Every row comes from one small tree of marks. Brackets hold a mark, then the marks that hang from it, in alphabetical order. Every link used is in the known rows. Which tree was each row made from?
Known rows
{fefa {fumo fege gezaru padat}}: [  5  -8  21  14  -3   0 -13  -3 -22  -6  16 -13   6 -12 -16   6   8  -6
  19  11  21   1   4  -2  -4 -18  12   0   7  11  -2  27   2 -11 -12  12
  -1  12 -21  -3  -1]
{fefa {fumo fege {gezaru padat} kugugo}}: [ 11  -5  33  15  -1 -15 -12  -2 -18  -3   8  -9  -7 -19 -19  -4  10   1
  16  10  16   9   8 -13  -5 -26  24  18   7   9  17  19   1   4 -13  20
   0   2 -17   9  -1]
{padat gezaru}: [ -8   5 -12  -4   9  -1   9  -9  -8  13   6 -13   9  14  -8  15  12   5
   2 -25   3   6  -2   1 -17   3  -3  21   8   5   9  14  12  12   3  -1
  -6  19 -16 -19   2]
{kugugo {fege {gezaru fumo}}}: [-10  18   6 -19   8   9   9 -13   6   5  16 -21   3   5  -8   8   5   3
 -15   0  -1  14  15 -28  -1  -6 -14  25  19  19  -1   2  -6  21   4  -7
   0   7 -36  12   2]
{gezaru fege fumo}: [ -7  -4  -6 -18  19   3  14 -17  22  10  14  -5  21   6 -15  -4  16  13
 -13  -7  -7  21  -2 -25  -1   2   8  23  20  12  11  25  21   7   5  -4
  -2   2 -25   6   0]
{fefa fumo}: [-12   0   6  -9  12   7   6  -6  10  10  16 -19  -8  -3  -9  16  22   6
  -4  -6  19  10   5  -4 -22  -8  -3  13   5  13  12   6  12   4 -12   8
   2  18 -18   0  11]
{gezaru padat}: [ -3  -6   7 -12  25  -1  10 -10  10  13  10 -17  -2   1 -20   0  23   4
 -14   5  10  14  16 -17 -11  -6  -4  33   3  10   8   6  22   2   6  13
  -5   0 -21   2  11]
{gezaru {padat {fege {fumo kugugo lufub}}}}: [ 18   0  -4  12  -1 -18  -1  -7  20   8   8   0  12  -7 -34 -18  16  13
 -10  24 -12  -2  14  -3   4 -17   9  25  -4   4   5  13  21  -7  -6   7
 -11 -18 -19  17  -2]
{lupu {fefa {fumo {kugugo fege}}}}: [ -8  16   8  -9 -10  -6   6  -9   8  -6  23 -26 -12  -8 -17  12   8  -3
   6 -23  18  -3   3   3  -8 -22  -4   3   6   7  10  -3 -10   7 -13  13
   2   1  -6   6   3]
{fomis {kugugo fege}}: [-11   9   4 -17   5   6   6 -14   2   9  29 -22 -13   4 -10  23   7  -6
 -13 -17  18  18  35 -10 -17   5 -20  25   9  14  -4  11  -8   2  -8  11
  -7   1 -25   5  10]
{fefa {fumo gezaru lufub}}: [ -5 -14   6   9   2  -1  -6  -1  -4  13   5  -4 -13 -17 -21   2  20  10
  -8   3  28  -4   8  -1  -8 -13  -1  -1  10   9  13   8   2   4 -10   3
   0  13 -26  -3  -4]
{kugugo {fege {fumo lufub padat} gezaru}}: [  9  19   1   4  -2   2  12   1   2   5   9 -13  27   2 -21   0   0  -5
 -23  30  -5  -9  21  -3  11 -18 -20  -3  10  15 -26   0  -6   0  -1  -9
  -9   5 -39   6  -7]
{lupu fefa {fumo fege kugugo}}: [  2   9  10  -2 -16 -11  11 -20  -8 -16  22 -17   0  -3 -25  -3  10 -10
  23  -9   3  -9   2  -4   1  -7  15  18   5   4  10   7  -1  -5 -10  20
  -1  -5   1  -1  -1]
{fomis {kugugo {fege gezaru}}}: [-13  14   9 -17   4   6  11 -12   0   7  23 -22  -6   9  -3  24   4  -9
 -16  -8  17  14  38 -14 -14   2 -23  22  13  17  -8   2 -10   8  -2   0
   0   6 -34   5  11]
{lufub {fumo fege kugugo}}: [  6   9  10   5  -9   7   7  -1  -3  -6  17  -8 -15  -5 -10  10   2  10
  17  15   3  -6   5 -10  -3  -5  25  32  -5   4   9   9  -3  -7   2  16
 -10   4 -17  10  -2]
{lupu {lufub fumo}}: [ -4  -7  -3 -13   2  17  14   2  27  21  20 -16 -14  -1   1   8  17  17
 -14  10   5 -19  15  -8 -16   3   1  39   1   5   8   4 -14  -4  14   2
  -4   3 -26   1   0]
{fomis {kugugo {fege {fumo padat} gezaru}}}: [  3  16  10  -6  -2   7   9  -5   4   3  26 -21  20   6 -11  17  -2 -15
 -14  17   5   8  36  -8 -10  -6 -25   7   6  13 -24  10  -5  -3  -5   2
  -4   0 -37   4   2]
{fomis {kugugo {fege {fumo padat}}}}: [  5  10   5  -7  -2   6   5  -5   5   5  30 -21  17   2 -19  17   0 -14
 -11   8   5  12  34  -3 -12  -4 -22  10   2  10 -21  19  -6  -8 -12  13
  -9  -5 -27   3   3]
{lupu fefa {lufub {fumo fege}}}: [  2  -1  -1 -13 -18   5  11  -2  16   7  26 -26 -20  -5  -4  -3  19  20
   8  -3  12 -31   3  -5  -7  -2  12  32   2   5   0   1 -24 -16  12   5
   0 -15 -18   1   5]
{lupu {fumo padat} lufub}: [  1 -10   3  -9  -2   5  12 -10  18   4  19 -16  21  -2 -11  -1  15 -15
 -13  18  -5 -15  25  -2  -8  -2  -7  20   5   9  -2  15  -3  -8   0  10
  -5   9 -13  -8 -10]
{gezaru fege {fumo kugugo lufub} padat}: [  8  -7   4  -7   6 -20   7  -8  26   0   1   9  17 -17 -30 -32  13  14
 -22  18 -16  17   6 -28  16 -15  18  20  15  12  14  17  21  10   1   3
  -5  -7 -20  13 -16]
{gezaru {padat fege}}: [  1  -6   0  -7  17 -13   1 -20  20  12  18 -12  -1   6 -23  -5  26   7
  -8   2   6   9  16 -10  -9  -6   7  38  -2   7  10  15  28  -4   1   6
  -7  -9 -17  11  11]
{fomis {kugugo {fege fumo}}}: [  1  13   2 -11   1   6   9  -8   7  15  29 -24   6   5 -16  19   7  -4
 -13  -6   8  16  33  -7 -18   3 -22  21   6  10 -10  13  -7  -1 -12  12
  -7  -5 -30   7  10]
{lufub fumo}: [ -6   0  -1 -11  10  18  13  -6  17  11  22 -14 -16   3 -13  14  16   9
  -4  10  15  -6   9  -8 -16   4   5  29  -7   2  10   5  10  -2  11   7
  -5   6 -22   2   2]
{gezaru {fumo fege kugugo} padat}: [ 10   2  19  -4   2 -12  -6  -8   0 -13   8  -8   1 -15 -20 -18   8   9
  11  17 -15  24   5 -36   4 -14  19  41   9  16  13  20  10   5  -2  21
  -5  -7 -15  13  -2]
{lupu {fefa {fumo gezaru kugugo}} lufub}: [ -1 -12   8   4 -16  -4   0   1   9   8  16 -18  -8 -16  -3   3  10   9
   8 -15  16 -24   6   2  -9 -20  -1   7  13   2  18   7 -30   1   2   8
   8  -2 -10  -5  -7]
{gezaru fege {fumo kugugo lufub}}: [  2  -1  -9  -2   0  -9   9  -9  19   0   1  12  16 -10 -18 -15   5  16
 -15   5 -16  10  -1 -21  14  -5  13  13  18  10  13  19  10   8  -1  -3
  -7   4 -20   9 -16]
{fege fumo}: [  4   3  -7   0  15  14  15  -3   6  21  14 -16  18   9 -15  12  14   8
  -6   6  -4   4   5  -6 -15  -1 -10  20   5   7  -2  12  11  -5   0   7
  -7   1 -27   1  11]
{kugugo {fege {fumo padat}}}: [ 10  16   0  -2   7   9   9  -5   2   8  23 -23  28   5 -23   9   1 -10
 -10  12  -5   4  16  -1  -1 -13 -16   8   5   9 -20  14  -2  -4  -6   7
 -12  -1 -27   5  -1]
{lufub {fumo {gezaru fege} kugugo padat}}: [ 11 -10   9  15   0   6   6  -2   7  -3  18   5  20  -4 -19   4  -6 -10
   1  24   6 -13   9  -1   6 -13  26   4  -4  -8   8  27   8  -5  14   5
  -9   2 -21   3 -25]
{padat fege gezaru}: [ -2   6 -18   1  -1 -13  -3 -18   2  11  13 -10   8  17 -13   9  15   8
   9 -26  -2   2  -3   9 -13   3  10  26   2   0  10  24  20   5  -2  -7
  -8   9 -12  -8   2]
{kugugo {fege {fumo gezaru lufub}}}: [ 12   7  -2  10   2   2   4   0  -9  23  12 -10  13  -3 -32  -1   5   7
 -17   7   5  -4  18  -4   5  -9 -10   7  14   7  -6  12 -18   6  -6   0
 -10  -7 -36   8  -7]

Write each row's tree
[ -1  13   4 -11  -1   5   2 -11   5  -5  16 -12   2  -7 -15   7  -3   2
  -1  -3 -14  20   9 -25   1 -10  -4  28  14  12  12  15 -11  18  -4  12
  -8   5 -17  13  -8]
{gezaru {fumo {kugugo fege}}}
[ 12 -15  -1  27  -5  -9  -1  -3 -10  -5  -1  18  32 -11 -23  -9  -9  -7
  -8  17   1 -14   9   2  24 -16  11 -10  13  -3   1  27   0  -7   6  -1
 -13   7 -21  -3 -27]
{fumo {gezaru fege} kugugo lufub padat}
[ 11  10 -10  20 -15  -9   4  -3  11   7   4   5  19   5 -15  -2   5  15
  -5  25 -14 -13   9   1   7 -11   1  12   3   4  -2   8   6  -6  -2 -11
  -8  -2 -27  14  -4]
{padat {fege {fumo kugugo lufub} gezaru}}
[ -5  -4   3   2  -2  -2  -3   0   9  -4   8  -6  -1 -16 -19   1  16   0
  -8  17  16  -4   8   4  -4 -18  -7  -9   2  15  -4   6  12  -9 -14   6
  -4  21 -19  -5  -3]
{fefa {fumo lufub padat}}
[  4 -20  -4  19   3   3  -8  -4 -14   2   3   4  12 -11 -25  -2   3  -3
  -6  18  14 -15  15  -3  10  -8  -7  -3   7   3  -3  20   0 -11   7   3
 -11   7 -26 -12 -15]
{fumo gezaru lufub padat}
[ 12  11 -16  12  -5 -17  16   0   1  16  -3   6  40   7 -20  -7   4  12
 -10  -9 -19  -2  -9  11   2  -6  12   3  12   1   4  19  13  10  -6 -10
 -11   8 -21 -10 -15]
{padat {gezaru {fege {fumo kugugo lufub}}}}
[ 11   1  14  13  -9  12  -4  -1  -4  -7  25  -7   3 -11 -25  11 -14 -16
   6  23  10 -14  21  -1   5 -18  11   9  -6  -4   3  19 -12   2   9  13
 -12   2 -20   8 -26]
{lufub {fumo gezaru {kugugo fege} padat}}
[  2   5   1  14 -19 -15  -7   7  -5 -11   0   1  11 -19 -17   0   3  -5
   4   8   2  -5   0  14  -3 -24   4 -13  -1   7   4  11   8   4 -17   5
  -7  28  -7 -15 -18]
{fefa {fumo kugugo lufub {padat gezaru}}}
[  2 -15   6  -1   3  -9  11 -23   7  -4  25 -11  34   2 -37 -10  14 -25
   3  -2  16 -16   6   5   4  -8  11 -10   9  -3   4  25  17  -7   4   4
   3 -10  -9 -12 -15]
{lupu fefa {fumo {gezaru fege} padat}}
[  2  -1  17  11 -15  -9  -7  -7 -18  -9  17 -17 -10 -14 -17   5   7   3
  29 -17  24  -9  -7   0  -3 -21  15   2   8   4  14  13 -13  -3  -8  14
   5  -2  -7   0   1]
{lupu {fefa {fumo fege gezaru kugugo}}}
[ 14  12   7  12 -20  -2  -2   2 -15 -18  15  -6   8  -6 -14   5  -7  -4
  25  17  -6 -10  -2   3   0 -12  29  16 -11  -1   0  19   3  -5   2  11
 -12  13  -9  -8 -20]
{lufub {fumo fege kugugo {padat gezaru}}}
[ 16  -7  14  29  -9  -2 -11  -3 -37 -18   7  -1  20  -8 -13   7 -14 -12
  27  15   1  -5   5  -6  12 -16  14   9   6   1  -1  33 -11 -13   3  17
 -12   6 -17  -2 -13]
{fumo fege gezaru kugugo padat}
[ 17   3  -8  20  -9   2   5   7   2  -3   3   4  29 -11 -23  -2  -4   0
  -4  33 -16  -9   8   3   9 -16  -8  -2  -2   3 -10  13   3 -14  -3  11
 -15   4 -20  -1 -15]
{fege {fumo kugugo lufub padat}}
[  9 -20 -12  24  -7  -7 -17 -12  -3   1   9   8  12  -8 -29  -6   6   1
   1  18  10 -17  14   5  13  -9   4   0   1  -1  -2  28   7 -17   2  -3
 -13  -3 -22  -2 -15]
{fumo gezaru lufub {padat fege}}
[ 16  -6  25  14  -2  -2  -4   0 -11  -1  15  -5 -13 -15 -24  -7   4   5
  15  24  11  -6  12 -17   1 -14  34  33  -6   0  15  17   1  -1   8  19
  -6  -9 -22  12 -11]
{lufub {fumo fege {gezaru padat} kugugo}}
[  9 -14  13  12  18 -13   7  -9  -1  10   4   3  20  -1 -21  -7   5  -3
 -11   4   4   6  12 -12   6 -15  19  20  13  -1  19  23  12   9  10   7
  -5  -5 -21   7 -10]
{fumo {gezaru fege padat} kugugo}
[  6   8   5   9 -18 -18 -10   1 -16 -11   3  -6   6 -15 -19  -6  12   5
  11   6   8  -2  -5  10  -1 -18  12  -8   4  16 -10  15  10  -7 -22   2
  -7  22 -16 -15  -7]
{fefa {fumo fege lufub {padat gezaru}}}
[  3   7  -8  -2 -12 -12  -6  -5 -15  -1   0  -2   4  -7 -19 -14  12  21
  11  -8 -10  10 -10 -16   2   1  13  20  14  15   5  21   3  11  -6  -1
  -7  10 -20 -14  -9]
{padat {gezaru {fumo fege lufub}}}
[ 14   8  -1  19  -9   1  10   9  -1  -5  -4   3  34  -5 -14  -1  -9  -2
  -7  44 -17 -16   9  -2  11 -20 -13  -8   3   8 -14   2   3  -8   5  -3
  -9  11 -31   1 -14]
{fege {fumo kugugo lufub padat} gezaru}
[  5  -1  23  18  -8  -4 -10  -1 -26  -4   9  -7  -5 -14 -11  10   3   5
  23  -1  16   4   2  -6  -6 -19  20  11  10   8  17  20  -9   1 -16  15
  -1  13 -17   5   0]
{fefa {fumo fege gezaru kugugo}}
[ -2  10  12  -6   1  13  12  -4  -2   1  17 -14 -16   4  -3   9  13  11
   5  22  13  -8   7 -16  -6   0  16  30   1  11  -1   0   4  -4  11  -2
  -2   7 -34   8   4]
{lufub {fumo {fege gezaru}}}
[  8   3   1   4  -7   0  -1  -3  -4  18  21 -11   3  -7 -28   7   6   1
 -16   2  15   4  36  -5  -6  -1 -19   9  10   7  -9  16 -18   0 -12   8
  -7 -10 -35   4  -3]
{fomis {kugugo {fege {fumo gezaru lufub}}}}
[ 11  -8 -10  16   4   2  -2 -11   2  21  18  -7  20  10 -24   6  13  10
   6   4   1  -5   8   1  -7  -3   6  21   3  -4   6  31  12  -8   1   0
  -6 -14 -25   8   3]
{padat {fege {fumo gezaru}}}
[  1   8  15   4 -18  -9  -2  -6  -7 -25  19 -19   2 -14 -14   4   5  -7
  27  -5  13  -8  -7   5  -2 -25   9  -3   1   9  -1   9  -2 -15 -12  17
   1   6  -2  -3   1]
{lupu {fefa {fumo fege kugugo padat}}}
[  4 -21   5  10  14  -6  -4  -6  -4  17   0   1  -6 -13 -33 -15  19   9
 -17  13  18  -4  19 -15   5  -9  -1  17   9   7  11  11  10   3   6   6
  -6  -4 -30  -3  -4]
{fumo {gezaru padat} lufub}
[  5 -16  13  -2  21   1  10  -7  19  19  17  -5   2   0 -28  -8  20   5
 -15  17  20  -4  14 -14  -5  -6  26  25   0  -1  16  18  23   6  16   2
  -2 -11 -30   7  -9]
{lufub {fumo {gezaru fege padat}}}
[  3  12  33   3  -2 -11   3   0  -6 -10   6 -13  -6 -10  -6  -1  12   3
   8  16   8  10   8 -14  -6 -27  15  17   7  19   8  -1   8   6 -12   9
   4  13 -23  13   8]
{fefa {fumo {fege {gezaru padat}} kugugo}}
[ -3  18   8 -11   1   6  12  -6   4  15  24 -23  10  10  -7  19   4  -5
 -17   4   7  12  34 -11 -16  -1 -25  17  11  14 -14   4  -9   5  -6   0
  -1  -2 -38   9  11]
{fomis {kugugo {fege fumo gezaru}}}
[ -2   1  -2  -8   9  -2  12 -12  18  -1  10   2  21   1 -11  -3   3   7
  -8  -3 -17  20  -3 -23   3  -5  13  23  18   7  17  24  13  10   3   1
  -5   4 -17   9  -9]
{gezaru fege {fumo kugugo}}
[  5 -13  -3  24  -4  -1  -4  -1 -17   5  -4  10  -3 -14 -18   2  -3   7
  -2   5   9 -11  12  -5   9  -8  -1   9  10  -2  17  13 -13   3   4   8
 -10   8 -20  -2 -15]
{fumo gezaru kugugo lufub}
[  3  -4  -1  -7 -10  -5  10  -8  11   5  14 -14  30   2 -13  -2  13 -15
  -5   7 -12 -16  15   8 -11  -1  -1  16   5   5   1  19  -2   3  -1   3
  -3  14  -9 -22 -17]
{lupu {fumo {padat gezaru}} lufub}
[  6  -4   4  -5   2 -13  -8 -16  25  -6  14  -4   4 -10 -26 -16  13   9
   5  15 -18  19   9 -25   1 -14  16  40   1   8  21  23  23   5   1  13
  -5 -12 -10  19  -5]
{gezaru {fumo kugugo} {padat fege}}
[  4   5  -1  14  -8  -4  -2 -12   3 -18  11   0  23   6  -5  12  -8 -11
   9  19 -11  -6  12   2   5 -16  -1  11  -2   1  -2  16  11  -9   7  -3
 -10  10 -17   7 -10]
{fumo kugugo {padat {fege gezaru}}}
[  1  18  11   3  -2   4   8  -4  -8 -16  11 -11  19   2  -7  17 -16 -21
  -6  15  -7   0  20  -4   9 -21 -13   5   7  10 -10   5  -9   4   4   3
 -10  17 -23   7 -12]
{fumo {kugugo {fege gezaru}} padat}
[  0   0 -14   7  -4 -10  -1  -2  -8  -2  -1   1  17  -3 -20  -2   7  -1
  -3   4   0  -8   4   8   3  -5  -6  -2   2   6  -8  14  11  -3   1  -3
 -13  19 -17 -23 -14]
{fumo lufub {padat gezaru}}
[ 10  -2   3  -7  29  -9  23  -7  25  25  12 -11  35  10 -27 -14  24   7
 -28  14  -6  12   7 -12  -6 -10  11  21  11   8  -2  16  32  -2   1   1
  -4 -12 -30   9   7]
{gezaru {fege fumo} padat}
[ -2  -2   2   0   0  -4  -7 -12  18  -4  22 -14   6  -2 -15  10  16  -5
   5   7  12   1   7   9 -13 -16   3   2  -4   9   0  20  24 -12 -14   4
  -4  11 -12   3   4]
{fefa {fumo {padat fege}}}
[ 11 -11  11  19   2   2 -10  -8 -32  -6  11  -9  17  -2 -16   4   0  -6
  18  12  12  -3   7  -8   6  -8   9  11   8   6  -8  33  -3 -16   5  12
 -10   3 -24  -6  -4]
{fumo fege gezaru padat}
[  2 -18  10  -1   1 -16   2 -19   8   6  14  -9  -3 -16 -50 -26  28  -6
  -7   6  22 -18  17  -6   2 -10   5   5   6   2  14   4  12   5   0  12
   4 -18 -12  -7 -10]
{lupu fefa {fumo {gezaru padat} lufub}}
[  3   6 -14   2 -15 -15 -10 -16   7  -4  11  -1  14   4 -16   0   4  11
  19 -17 -23  11  -7  -4  -5  -4  16  28   4   0  20  32  15  15  -4  -3
  -8   6  -5  -2 -13]
{padat fege {gezaru {fumo kugugo}}}
[  8  -5 -11   9 -19  -8 -15 -10  15 -20  10  10  11 -18 -25 -14  -2   5
   8  25 -21   0   5 -10  17 -13   5  10   1   7   4  25   8  -8  -3   4
 -12   2 -10   8 -22]
{gezaru {fumo kugugo lufub {padat fege}}}
[  5  -6   6  -5   2 -10  -3  -5  16  -4   1   4  -4 -24 -30 -25  12  13
  -9  24 -13  14  11 -31   8 -15   3  28   7  13  16   8  12  10   1  14
  -6  -3 -16   9 -13]
{gezaru {fumo kugugo lufub} padat}
[  7 -16   9   3   9   1  -5 -11  18  16  24  -8 -13  -4 -31  -6  21   7
   0  21  19  -9  18 -11  -9  -6  23  34 -10  -4  17  18  20  -1  12   6
  -5 -16 -25  12  -5]
{lufub {fumo {gezaru {padat fege}}}}
[ -4 -11   3  -5   7  -8  15 -26   8  10  24 -12  19   8 -34  -7  19 -12
  -1 -18  19 -12   6  -1  -3  -1  15   5  15  -3  16  17  12   3   3   2
   6 -11 -12  -7  -7]
{lupu fefa {fumo {gezaru fege}}}
[  0   8  -4  -7  -4  -7  -4 -10 -15  -1   7 -13   8   2 -12  -2  11  14
  17 -15 -11  18 -11 -19  -7   2  12  29  14  13   8  26   8  13  -2   2
  -5  11 -17 -12  -2]
{padat {gezaru {fumo fege}}}
[  4  -2   0  -4   4  -1   7 -12  16 -12  12   3  37  -3 -14  -5  -4  -5
  -4  13 -21  14  -2 -17  10 -11  12  10  13   7   5  32  17   1   4   4
  -8   7 -15   4 -17]
{gezaru fege {fumo kugugo padat}}
[  5   4   6  -1   1   6   2  -6  -4  20  29 -20   9   2 -20  16   3  -4
  -9  -4  14  12  33  -9 -15   1 -17  16  10   6  -6  22 -14   3  -9  11
  -5 -10 -32   5   3]
{fomis {kugugo {fege {fumo gezaru}}}}
[  5   7  -9   4   4   0   8 -10  14  16  14 -11  22  19 -10   9  14  12
  -3  14  -7  -4   9  -2 -10  -4  -2  20   4   6  -3  12  16  -6   2 -13
  -3  -5 -32  12  10]
{padat {fege fumo gezaru}}
